Known rows, with every step that occurs:
L/Z/E/A/M: [-0.57 -3.90 -0.71 -1.45 -2.56  1.31  4.27  0.71 -0.77  2.34 -3.12 -0.57
 -2.17 -5.62  1.47  1.45  1.25  2.88  0.13 -1.92  5.10]
Z/L: [ 1.06  1.52  1.46 -0.87  2.76 -2.22 -2.05  0.51 -1.77  0.44  2.29  2.29
  0.31  1.44 -0.12  4.34 -2.92 -1.16  1.70 -0.50 -1.35]
L/Z: [ 0.09  5.76  0.73 -0.52  0.88  0.03 -0.37  0.34 -2.40 -0.93 -0.85  0.71
  1.48  0.07  1.17  1.31 -3.47 -1.68 -1.58 -0.37 -0.22]
L/M/E: [-0.02  3.21 -0.01  2.04 -2.34  1.06 -0.77  1.21  3.29  1.67 -2.20 -1.66
 -2.26  0.77 -1.29 -2.84 -2.26 -0.78 -0.23 -0.16 -1.76]
L/Z/E: [ 0.30  2.19  1.62 -0.22  0.48  0.14 -0.20  0.67 -1.77  1.76 -2.69  0.36
 -1.79 -2.44  2.51  2.41 -2.93 -1.84 -1.00 -0.84  0.47]
M/L/Z: [-0.08  6.97  1.83 -2.11  4.18 -0.24 -2.82  1.01 -3.51 -3.48  0.21  0.78
  3.29  1.20  2.23  4.24 -3.37 -3.98 -1.36  0.53 -2.24]
J/L/M: [-0.58  3.27  1.48 -1.20  4.70  1.13 -1.39  0.36 -2.92 -2.29  2.41 -0.56
  1.73  3.87 -0.11  0.67  1.28 -2.49  0.28  2.24 -2.58]
E/A/L/M: [-1.27  0.33  2.38 -1.33  2.12  0.88  0.96 -1.27 -0.18 -3.73  2.40 -1.41
  4.59  1.13 -0.82 -2.23  2.25 -0.92 -1.41  3.31 -2.95]
A/M/L/Z: [-0.57  5.00  1.38 -2.97  3.65 -0.64 -1.11  1.61 -4.02 -2.85 -0.07  0.69
  2.42  0.63  2.12  4.99 -2.24 -0.52 -1.19 -1.46  2.83]
Z/L/M: [ 0.29  2.57  1.22 -0.98  3.40  0.57 -1.68  1.21 -0.60 -0.66  2.35 -0.94
  0.74  1.16 -0.31  3.42 -2.16 -2.65  0.53  1.55 -1.84]
J/M/E/A/L: [ 0.11  0.39 -2.02  2.08 -3.55  0.22 -0.16 -2.25  1.16  0.54  0.10 -0.82
  2.13  0.72  0.31 -5.34 -0.20 -1.01 -1.00  0.01 -1.71]
E/A/M/Z/L: [ 1.09 -4.47 -3.57 -0.30 -1.48 -0.10  0.98  1.35  0.20 -0.04  3.18  0.85
 -0.76  0.97 -2.11  1.34  2.05  2.96  1.89 -1.30  4.62]
Z/E/A: [ 0.64 -4.83  1.29  0.10 -2.22 -0.95  1.15  0.06  1.61  3.08 -1.88  1.91
 -2.76 -1.92 -0.87 -0.72  1.71  0.96  1.70 -0.64 -1.32]
L/M/A: [-0.24  1.97 -0.72  2.67  0.08  0.35 -1.01 -3.72  1.99  0.10  0.68 -0.29
  0.39  1.97 -1.23 -3.64 -1.62  0.46 -0.32  1.93 -1.85]
J/E/A/M/Z/L: [ 1.35 -5.75 -6.83  1.47 -4.03 -1.30  1.53  2.41  3.58  2.16  1.59 -0.18
 -4.33 -1.18 -2.90  0.68  1.74  5.34  2.32 -2.64  5.29]
Z/L/M/E/A: [ 0.14 -2.13 -2.77  0.56 -2.56  3.08  1.46  0.54  3.28  1.88  0.08 -3.48
 -1.44 -4.14 -1.54 -0.11 -0.04 -1.09  1.80  1.78 -2.02]
E/A: [ 0.45 -1.05  0.31 -0.32 -1.94 -0.93  1.11 -0.09  1.17  0.37  0.12  2.26
  0.41  0.42 -2.13 -1.78  1.18  1.09  1.27  0.16 -2.03]
M/L/Z/E/A: [-0.07 -0.77  0.49 -2.13  1.64  1.15 -0.04  0.20 -1.56 -0.50 -1.66 -0.42
  0.59 -4.22  2.65  3.33  0.41 -3.06  0.30  1.44 -2.14]
E/A/L/Z: [-1.11  2.18  1.07 -1.68  1.64  0.94  1.76 -1.99 -3.38 -3.86  1.65 -0.83
  5.65 -1.77  1.53  0.04 -0.01 -1.46 -2.14  1.97 -1.15]
Z/E: [ 1.03 -1.05  3.22  0.46  0.26 -2.64 -1.47  0.47  0.37  2.81 -1.92  2.92
 -3.26  1.01  0.31  1.10 -1.27 -0.11  0.77 -1.70 -0.91]
Z/E/A/M: [ 0.13 -6.72  0.91 -0.80 -2.75 -1.36  2.93  0.97  1.38  3.55 -2.37  2.13
 -3.46 -2.30 -1.01  0.28  3.15  4.65  1.86 -2.54  3.87]
M/E/A: [ 0.55 -1.71 -1.76  1.65 -5.37  0.20  1.55 -0.02  3.54  2.69 -2.28  0.57
 -2.38 -1.93 -2.29 -3.78  0.03  1.58  1.36 -1.03 -1.85]

Rows:
[-0.55  2.29  4.13 -0.86  3.68 -0.60 -0.55 -1.28 -4.02 -1.28 -0.64 -0.04
  2.12 -1.45  3.92  3.20 -2.31 -2.65 -2.67  0.34  0.22]
A/L/Z/E
[ 0.60 -3.14 -2.69  0.55 -3.51 -0.45  1.44  1.16  1.58 -0.38  1.07  1.89
 -1.09  3.04 -2.99 -3.10  3.13  4.30  0.30 -2.12  4.28]
E/A/M/Z
[-0.79 -0.47 -3.78 -1.52 -1.23 -0.29  2.13  2.30  0.82 -0.41 -1.96 -1.47
 -1.04 -4.37  0.04  2.24  0.55  2.83  0.40 -1.35  3.04]
J/E/A/M/L/Z
[ 0.17  0.08 -0.14  1.24 -3.55 -1.77  0.61  1.26  1.88  3.05 -2.62  1.43
 -3.63  0.67 -1.33 -1.10 -1.74  4.28  0.66 -4.14  3.97]
A/M/E
[ 0.13 -5.75  2.00 -2.30  0.79 -1.57  0.62  1.39 -0.15  1.13 -1.41  2.06
 -1.84 -1.29 -0.05  2.93  3.28  2.37  2.17 -1.51  1.91]
Z/E/A/M/L
[-0.91  0.92 -0.61 -3.38  1.23  1.00  1.58  0.96 -2.66 -2.72 -0.10 -0.36
  2.84 -2.32  1.10  3.14  1.00  0.65 -0.23 -0.12  2.24]
E/A/M/L/Z
[ 0.12  0.75  2.72  1.17  2.79  0.04 -2.72 -0.21  0.05 -2.25  1.69 -1.09
  0.36  4.43  0.76 -1.08  0.73 -2.67 -2.62  1.32 -0.60]
A/L/M/Z/E
[-1.11  3.32  2.48  1.16  0.88  0.71 -1.36 -0.62  0.91 -1.26  0.13 -2.09
  1.42  1.74 -0.02 -2.12 -1.65 -1.64 -1.88  0.98 -2.05]
A/L/M/E
[-1.07 -3.36  3.35 -0.82  1.96  1.13  1.08 -1.08  0.53 -1.03  0.47 -1.68
  1.45 -1.26  0.52 -0.99  3.06 -0.99 -0.80  2.71 -2.17]
Z/E/A/L/M
[ 1.02  5.95  0.57 -0.45  2.65 -2.17 -5.14  0.66 -1.42 -1.60  1.14  2.46
  2.51  6.09  1.03  0.99 -2.49 -4.20 -0.25 -0.21 -3.31]
J/M/L
[ 0.10  1.93  2.93 -2.15  3.51 -3.19 -2.50  1.74 -1.98 -1.73  0.69  3.23
  0.74  4.03 -0.37  3.68 -0.59  1.28  0.70 -2.13  1.72]
A/M/L
[ 1.45 -4.37 -1.56  1.91 -3.29 -0.31 -0.21  0.46  2.88  1.85 -0.66  1.63
 -3.35  1.02 -1.25 -2.71  2.72  0.79  0.84 -0.65 -0.25]
M/Z/E/A
[-0.05 -2.94 -0.13 -0.95 -2.39 -1.31  2.66  0.56  0.83  0.86 -0.28  2.19
 -0.60  0.01 -2.21 -1.01  2.53  4.93  1.35 -1.98  3.30]
E/A/M
[ 0.23  0.39 -1.70  1.79  1.97  0.76 -1.47 -3.98  0.55  0.39  3.03 -1.25
  0.70  0.08 -0.44  0.78 -2.50 -0.65  1.25  2.64 -1.36]
Z/L/M/A
[ 0.04 -3.34 -2.30 -0.69 -1.43 -2.74  0.73  2.40  2.84  0.54 -0.99  1.34
 -2.57 -1.23 -2.22  0.85  2.30  4.69  2.15 -2.25  1.72]
J/E/A/M/L
[ 0.64  4.13 -0.78  1.53 -0.13  0.73 -2.52  1.70  1.79 -1.91  1.21 -0.32
 -0.38  5.98 -1.76 -2.89 -0.29 -1.66 -1.54  0.79 -0.84]
L/M/Z
[-0.08 -1.74 -0.14 -0.58 -1.91  1.55  2.54 -0.01 -0.43  1.94 -2.76 -0.66
 -0.94 -5.52  1.67  0.72  0.09 -0.77 -0.12  0.19 -0.10]
L/Z/E/A
[ 0.80 -4.43 -6.09  2.45 -6.08 -1.72  1.88  2.58  4.99  1.85 -0.74  0.94
 -4.86  0.72 -3.83 -3.77  2.60  6.55  1.12 -3.42  4.92]
J/E/A/M/Z
[-0.80 -1.31 -2.35  0.54 -1.14  3.94  1.69 -0.24  0.69  0.39  0.04 -3.37
 -0.26 -1.15 -1.41 -3.05  3.06 -0.81  1.43  2.36 -2.92]
J/L/M/E/A
[-0.09 -4.46  3.68 -0.55  1.05 -1.54  0.76 -1.58 -0.77 -0.03  0.44  1.58
  1.07 -1.05  0.70 -0.10  2.17  0.17  0.19  0.62 -1.64]
Z/E/A/L
[-0.01  1.37  1.03 -1.35  4.03  1.25 -0.32 -0.40 -5.50  0.28 -0.37 -0.45
 -0.16 -1.55  3.65  4.03 -0.69 -3.07  0.05  0.48  0.08]
J/L/Z/E
[-0.67  3.24 -3.57  1.48 -3.24  2.75  1.19 -2.31 -0.87 -0.52 -0.79 -3.34
  3.55 -2.80  2.73 -3.86 -1.66 -2.74 -2.75  0.94 -0.53]
J/M/E/A/L/Z
[ 0.16  2.94 -0.84  3.18  1.14 -2.14 -2.99 -6.68 -1.59 -1.21  3.05  1.61
  4.21  4.85  1.45 -4.04 -2.83 -0.84 -1.66  0.92 -0.90]
J/M/A/L
[-1.06  4.09  4.51 -0.90  4.49 -0.65 -1.67 -0.60 -1.54 -3.68  2.46 -0.33
  4.09  4.10  0.36 -0.23 -0.75 -1.99 -2.41  2.08 -2.29]
A/L/M
[-0.63  0.21  1.44  1.74  2.31 -0.21 -0.50 -6.42 -3.12 -0.37  0.31 -0.43
  1.89 -2.46  3.93  0.62 -2.81 -0.67 -2.06  1.17  0.72]
M/A/L/Z/E
[ 0.33  1.80 -0.76  1.09 -0.05  1.45 -1.13  1.18  1.81  1.81  0.06 -2.63
 -2.00 -1.23 -0.34  1.78 -3.18 -2.02  0.89  0.59 -1.59]
Z/L/M/E
[-0.43 -0.49 -2.04  1.52 -4.63  2.75  1.94  0.72  4.59  1.73 -2.24 -2.53
 -1.85 -2.13 -2.36 -4.58  0.83  0.38  0.50  1.02 -2.32]
L/M/E/A
[ 0.50 -0.31 -0.39  0.98  3.16  1.84 -2.52  0.77 -1.39 -0.80  1.67 -1.29
 -1.93  4.34  0.55 -0.13  2.71 -3.01  0.06  1.59 -0.68]
J/L/M/Z/E
